Each row was made from one path, in order. Every step used is in the known rows, and no mark comes twice. Write each row's path.
In the rows, 128 means zero.
Known rows
N/Y/C: [109 123 137 126 130 129 138 124 135 140 137 161  79 147 145 135 135 121
 116 101 132 130 125 121 126 142 136 130 146 133 121 110 136 110 149 121
 129 172 132]
A/E/Q: [120 119 121 147 128 132 126 139 120 125 122 159 109 121 126 141 136 132
 143 120 129 119 126 112 129 132 120 139 117 131 131 132 138 124 142 123
 124 141  88]
R/E/N: [119 131 138 116 127 121 132 121 136 126 124 108 118 121 126 138 150 161
 119 115 129 137 125 100 117 139 124 132 136 137 127 125 120  64 126 123
 129 140 111]
W/E/R: [132 136 127 138 113 130 122 120 136 134 113 160 132 139 128 135 102 155
 125 106 130 117 133  75 128 252 120 114 124 126 126 118 119 123 142 139
 129 113 130]
K/E/C: [138 140 134 118 134 119 128 120 135 119 120 127 116 126 139 140 138 135
 152 112 128 146 124 119 129 114 135 149 139 128 124 117 129 103 129 130
 131 137 123]
F/E/L: [107 131 129 127 123 134 128 107 142 127 112  94 131 119 134 116 129 142
 139 122 123 132 132  94 118 185 131 134 119 142 129 138 124  56 132 136
 133 138 124]
C/E: [108 130 131 133 137 137 124 121 117 125 122 122 123 115 139 147 139 100
 123 122 125 136 124 129 126 139 134 122 131 139 127 125 128 112 132 125
 129 131 112]
T/E/L: [123 130 127 115 122 141 130 107 142 127 113  93 141 132 118 120 123 133
 116 111 127 126 136  95 122 119 122 137 120 141 122 142 120  73 119 135
 136 111 118]
H/E/N/Y/C: [ 98 128 144 113 120 138 142 112 139 146 133 142  71 141 131 144 146 127
 108  97 134 136 121  94 125 138 136 124 156 147 125 108 139  71 147 119
 129 188 121]
A/E: [123 130 131 145 135 134 122 132 131 133 120 120 124 130 126 133 140 122
 129 125 134 128 125 132 129 152 113 140 133 133 133 134 138 113 139 119
 127 129  95]
F/E/D: [ 99 138 124 131 119 129 120 111 128 125 110 118 124 121 136 125 141 122
 136 121 123 139 129  89 117 209 129 109 112 135 128 151 128  92 132 144
 127 161 128]
D/E/F: [128 120 131 117 133 138 134 124 119 126 115 117 153 123 111 142 125 142
 124 120 118 128 120 135 117 210 131 146 135 129 124 133 130 100 131 126
 128 159 114]
B/Y/C/E: [ 85 144 137 132 139 149 128 117 125 129 124 132  79 104 143 156 140  96
 111  98 129 134 120 131 131 153 137 143 150 141 119 126 136  97 153 129
 133 151 103]
R/E: [122 133 128 131 129 130 126 125 129 133 124 123 123 127 136 138 123 155
 122 119 129 131 125 133 124 143 120 133 137 133 124 127 128  85 128 122
 127 123 111]
B/Y: [103 147 131 127 138 140 126 131 133 113 125 136 123 116 125 132 125 131
 129 124 128 131 126 123 133 123 132 148 129 126 126 123 130 123 135 144
 130 137 123]
H/E: [124 136 128 126 117 150 126 119 125 138 122 122 122 127 125 141 114 131
 121 126 130 131 125 133 135 119 121 121 135 143 130 129 140 104 127 126
 128 133 117]
A/E/F: [125 119 130 137 132 134 127 130 124 132 112 113 154 133 127 137 138 135
 135 121 125 132 123 133 135 198 118 158 131 122 135 140 140 109 138 118
 127 150  92]
K/E/R: [133 129 131 151 138 131 121 122 136 123 119 157 128 123 141 133 120 137
 130 108 130 121 127  84 124 177 137 134 130 132 127 112 114  98 138 136
 129 115 123]
P/E: [117 130 127 144 116 130 121 126 126 124 123 121 126 119 119 134 123 114
 120 124 121 133 124 128 128 161 121 130 128 137 132 126 130 156 136 127
 129 136 125]
Y/C/E: [104 132 134 134 130 141 129 114 122 141 127 127  87 115 146 152 146  94
 110 101 128 131 121 134 126 152 134 126 148 143 121 127 135 102 145 115
 130 145 106]
Y/C: [123 131 133 129 123 128 133 121 134 143 134 133  88 128 135 132 133 120
 112 104 132 124 126 131 128 146 128 131 146 133 125 131 136 115 143 118
 130 144 126]
H/E/N/Y: [101 126 142 109 128 137 137 121 134 132 126 136 106 141 127 143 142 136
 122 117 132 140 121  91 123 117 134 120 137 147 128 104 132  75 131 128
 127 179 123]
D/E: [124 130 130 119 134 137 127 127 128 129 123 123 125 117 109 136 128 126
 117 122 126 125 121 131 110 159 129 126 132 142 118 126 126 103 131 125
 129 140 117]
F/E/R: [102 134 128 145 119 137 119 113 135 126 110 161 126 115 141 120 125 152
 134 118 125 119 130  85 119 251 131 127 127 139 133 118 123  88 141 141
 128 130 133]
N/Y/C/E/R: [ 88 126 138 143 133 141 129 113 130 134 122 183  82 129 162 152 131 104
 118  93 128 125 126  81 122 232 142 123 143 144 124 104 129  87 154 132
 129 158 125]
C/E/Q: [107 120 121 135 129 134 128 132 107 118 124 163 106 109 139 154 136 114
 134 118 120 125 124 109 126 124 138 124 118 138 123 122 129 124 137 126
 125 144 102]
N/Y/C/E/T: [ 93 116 133 129 137 137 138  97 128 136 129 171  82  99 151 150 131  94
 107  96 132 151 125  75 129 175 140 127 134 142 121 108 132  85 152 123
 136 152 108]
Y/C/E/Q: [104 122 125 138 125 136 133 126 112 131 129 166  77 110 143 158 139 108
 123  98 123 122 125 111 126 137 139 127 130 139 122 125 134 113 150 119
 127 155  99]
F/E: [108 130 129 134 122 135 122 116 130 130 115 123 127 116 131 119 139 149
 131 124 127 132 125 127 120 174 128 127 133 137 128 126 130  97 136 127
 128 141 122]
Y/C/E/R: [100 134 134 145 128 141 126 109 129 136 119 159  88 114 153 151 129 103
 113  95 127 121 128  91 123 236 135 125 140 143 124 120 128  94 150 130
 130 134 120]
B/Y/C: [102 146 136 128 132 140 132 124 137 131 131 136  84 115 132 136 129 125
 113 102 132 126 125 126 134 140 133 150 148 129 122 125 136 111 149 132
 132 149 120]
P/E/T: [118 119 124 141 119 128 128 103 131 121 123 142 128  88 121 133 112 114
 113 121 125 149 130  76 133 182 121 128 119 137 132 123 128 139 136 133
 135 120 122]
G/E/A: [120 135 131 121 126 117 124 135 142 124 124 132 135 113 131 136 126 127
  99 123 117 146 123 153 117 137 128 135 134 128 130 116 121 128 150 127
 125 135 131]
W/E: [140 137 127 125 115 129 125 125 131 138 118 125 135 144 118 135 114 150
 121 114 132 127 127 118 129 176 118 114 127 125 123 127 126 133 138 126
 129 121 117]
B/E: [101 136 128 143 122 122 122 126 121 136 118 119 112 136 114 135 129 155
 110 121 122 127 125 120 134 121 126 127 130 131 127 129 132 147 128 126
 127 126 120]
N/Y/C/E: [ 89 125 138 130 138 138 132 117 124 141 130 150  78 132 152 154 146  94
 111  98 130 134 119 124 125 152 141 125 153 143 119 110 136  97 151 117
 128 171 116]
A/E/T: [122 121 126 143 136 133 127 110 134 132 120 144 127  97 125 130 125 117
 123 120 137 147 131  84 134 168 114 142 121 131 133 130 134 102 140 125
 134 114  96]
G/E/R: [112 130 128 137 118 126 124 127 128 121 115 161 127 107 138 145 115 121
 130 122 122 122 132  97 115 195 117 126 133 134 133 122 120 133 138 141
 127 125 138]
K/E/N/Y/C: [114 119 146 123 138 124 140 120 141 140 134 142  77 140 139 138 162 134
 113  88 135 136 118  94 117 113 146 135 152 139 120 104 123  76 153 116
 130 180 113]
K/E: [142 125 131 140 142 128 124 128 130 128 125 121 134 126 131 133 136 131
 127 115 132 132 120 130 126  84 135 137 133 131 123 120 118 109 134 122
 129 121 110]
R/E/Q: [119 123 121 136 125 127 129 132 118 122 127 159 107 118 135 146 119 161
 134 114 124 121 128 114 126 130 126 131 119 131 121 124 127  98 134 128
 125 134 107]
K/E/H: [134 121 132 114 144 128 118 128 122 124 121 124 127 127 132 138 129 125
 151 113 132 111 132  98 121  99 145 130 131 135 122 109 119 103 133 127
 130 132 116]

Which path is each row?
[113 141 125 128 128 124 121 116 125 127 118 118 122 130 142 142 126 129
 127 116 124 140 130  93 119 182 122 114 117 131 124 150 126  82 123 139
 127 144 122]	R/E/D
[ 89 123 143 119 123 129 140 111 141 141 128 143  74 135 138 129 163 144
 115  95 132 135 122  94 113 173 140 128 154 144 123 110 132  67 153 119
 129 193 122]	F/E/N/Y/C
[116 120 118 129 114 122 131 142 112 117 125 167 116 105 126 152 125 125
 138 126 118 122 127 123 118  98 120 127 124 131 127 127 126 152 139 132
 125 145 120]	G/E/Q
[ 88 121 142 114 140 128 136 121 127 122 126 139 106 132 138 148 163 115
 125 116 128 144 120  90 118 135 144 121 137 144 125 100 122  84 136 128
 128 179 117]	C/E/N/Y
[ 98 140 130 130 128 133 126 109 121 136 122 120  89 118 151 155 145  72
 117 100 124 139 126  93 122 194 135 108 129 141 122 151 134  98 140 132
 130 165 115]	Y/C/E/D
[119 128 130 107 132 130 120 123 121 127 121 124 121 128 136 143 117 148
 146 116 130 113 137 103 120 151 134 126 134 137 123 116 127  85 128 129
 129 133 121]	R/E/H
[114 125 140 109 124 122 136 124 139 131 123 142 117 156 120 137 142 158
 124 110 133 139 123  77 120 163 130 113 132 130 123 105 120 101 140 127
 127 169 118]	W/E/N/Y
[127 118 129 116 120 143 131 117 122 128 110 110 164 135 118 131 127 149
 110 111 122 127 126 136 130 157 121 148 132 123 127 139 130 113 123 123
 128 133 109]	T/E/F
[104 133 131 143 132 141 122 119 123 123 115 158 123 111 150 148 126 110
 128 112 124 123 129  86 122 219 134 120 125 140 129 118 122 101 137 137
 128 123 123]	C/E/R
[128 142 122 121 111 123 121 121 128 133 113 121 131 148 126 140 118 124
 126 112 128 135 130  79 123 211 119  99 109 123 124 149 123 126 132 141
 128 143 122]	W/E/D
[ 83 127 144 125 123 118 138 116 135 147 130 146  63 147 125 140 157 149
 100  93 129 132 122  88 124 139 138 128 154 138 121 109 135 104 148 118
 128 184 124]	B/E/N/Y/C
[102 128 142 117 130 131 137 110 129 134 127 111  86 110 136 151 169 108
 108  99 129 136 122 100 117 147 137 125 150 148 125 126 127  80 143 116
 131 159 107]	Y/C/E/N
[126 134 134 119 139 128 125 126 146 124 123 133 129 118 116 128 124 140
  93 114 120 139 119 143 113 181 141 135 129 135 118 114 121  92 146 125
 127 140 124]	D/E/A
[ 96 116 138 127 137 139 138 116 116 137 119 141 110 137 154 157 139 112
 120  98 120 136 118 127 130 205 143 145 151 130 125 117 139  92 150 118
 128 187 107]	N/Y/C/E/F
[ 88 134 132 131 140 145 133  97 130 126 123 152  88  75 143 153 126  96
 105  98 132 150 125  77 136 175 135 141 135 139 120 122 132  88 152 133
 139 133 103]	B/Y/C/E/T
[123 140 132 124 125 140 123 122 144 134 125 126 127 126 129 132 111 140
  94 116 123 144 123 144 135 145 135 129 125 137 131 117 134  91 141 125
 125 135 125]	H/E/A
[119 126 132  97 138 136 122 124 118 125 119 128 127 118 112 142 121 121
 143 119 128 106 132 100 106 167 141 122 131 144 118 117 125  98 131 130
 130 148 125]	D/E/H
[107 131 129 125 137 136 129 110 130 124 115  97 127 117 145 142 130 100
 135 121 122 134 130  95 123 151 135 130 118 145 127 135 121  70 128 134
 133 130 112]	C/E/L
[121 150 132 107 113 139 130 113 130 128 120 126 112 126 132 149 118 134
 147 121 127 146 127 120 136 148 122 134 141 139 131 130 147 101 122 133
 129 145 134]	H/E/C
[ 96 142 124 138 119 116 120 120 121 132 113 114 116 139 122 141 132 129
 115 117 119 134 129  82 128 167 128 109 110 129 125 152 130 140 123 142
 126 147 129]	B/E/D
[116 133 129 154 130 136 119 124 135 129 113 157 124 125 136 132 126 127
 134 114 132 119 131  87 126 229 117 136 128 135 135 130 131 103 142 133
 126 120 113]	A/E/R
[120 143 134 123 125 125 125 123 135 124 118 126 113 128 131 140 144 124
 154 121 130 145 127 120 131 174 115 151 141 130 131 134 146 109 132 126
 129 142 110]	A/E/C
[101 123 143 109 122 133 141 111 142 141 129 140  80 143 126 133 159 135
  94  86 135 131 125  95 117 122 131 130 153 141 118 113 129  80 144 117
 131 172 119]	T/E/N/Y/C
[111 121 125 131 134 137 130 102 123 125 121 144 125  82 139 145 125 100
 117 118 129 152 127  81 130 162 132 125 121 138 126 123 125 101 135 130
 135 116 109]	C/E/T
[120 125 128  98 125 141 119 119 124 126 116 122 135 131 117 131 126 129
 131 111 132 108 139 101 119 115 130 126 129 138 121 122 124 109 123 128
 131 122 121]	T/E/H
[119 134 129 125 130 128 131 112 139 128 118  99 130 132 139 132 116 148
 132 116 125 131 133  97 123 156 122 138 123 140 125 137 122  46 124 133
 132 122 114]	R/E/L
[ 95 128 141 128 142 130 129 121 143 135 129 156  87 132 157 144 139 113
  89  92 123 147 118 135 124 182 152 133 143 138 121 100 130  84 165 118
 126 169 118]	N/Y/C/E/A
[117 142 131 106 114 115 132 126 128 116 119 130 115 110 134 154 131 121
 150 127 120 148 129 131 119 141 114 141 148 129 130 131 136 138 130 135
 130 146 140]	G/E/C
[123 145 133 100 127 127 131 118 130 118 119 131 112 114 119 144 130 132
 143 120 122 140 125 118 115 184 128 141 142 136 118 126 134 100 126 132
 131 153 132]	D/E/C
[115 135 124 118 118 136 121 112 129 123 113 117 133 131 122 131 134 111
 111 111 126 135 133  94 119 144 119 113 115 133 122 155 124 109 118 139
 130 135 123]	T/E/D
[125 125 129 121 119 149 132 120 118 135 116 112 150 132 128 145 112 143
 125 122 121 132 123 135 140 169 125 141 132 131 135 135 143  99 127 125
 126 155 113]	H/E/F
[118 133 131 133 132 136 124 120 133 124 116 160 122 114 121 136 113 132
 123 115 125 116 128  87 110 237 131 124 129 142 122 120 121  93 136 139
 129 131 132]	D/E/R
[118 131 128 134 118 143 122 112 136 124 112 157 132 127 125 125 119 142
 108 105 129 117 135  89 122 190 120 130 129 135 124 127 120 106 130 138
 130 103 129]	T/E/R
[ 98 124 145 126 131 127 139 122 143 144 130 144  74 141 134 138 166 122
 114  94 137 134 122  96 121 158 128 137 156 140 126 112 138  78 155 113
 130 184 103]	A/E/N/Y/C
[100 123 145 108 133 129 144 116 140 139 134 144  69 132 123 141 156 128
 106  94 132 132 118  97 106 166 140 128 155 147 115 108 129  70 149 118
 131 194 121]	D/E/N/Y/C
[105 125 130 110 125 135 117 116 122 127 114 127 125 117 132 127 131 140
 153 123 127 110 136  97 116 178 140 124 131 139 127 118 128  93 135 132
 129 148 127]	F/E/H
[111 119 131 127 135 140 131 122 110 124 115 114 152 120 143 152 133 119
 128 120 117 135 120 135 131 194 136 143 132 127 130 133 133 109 132 123
 127 153 105]	C/E/F
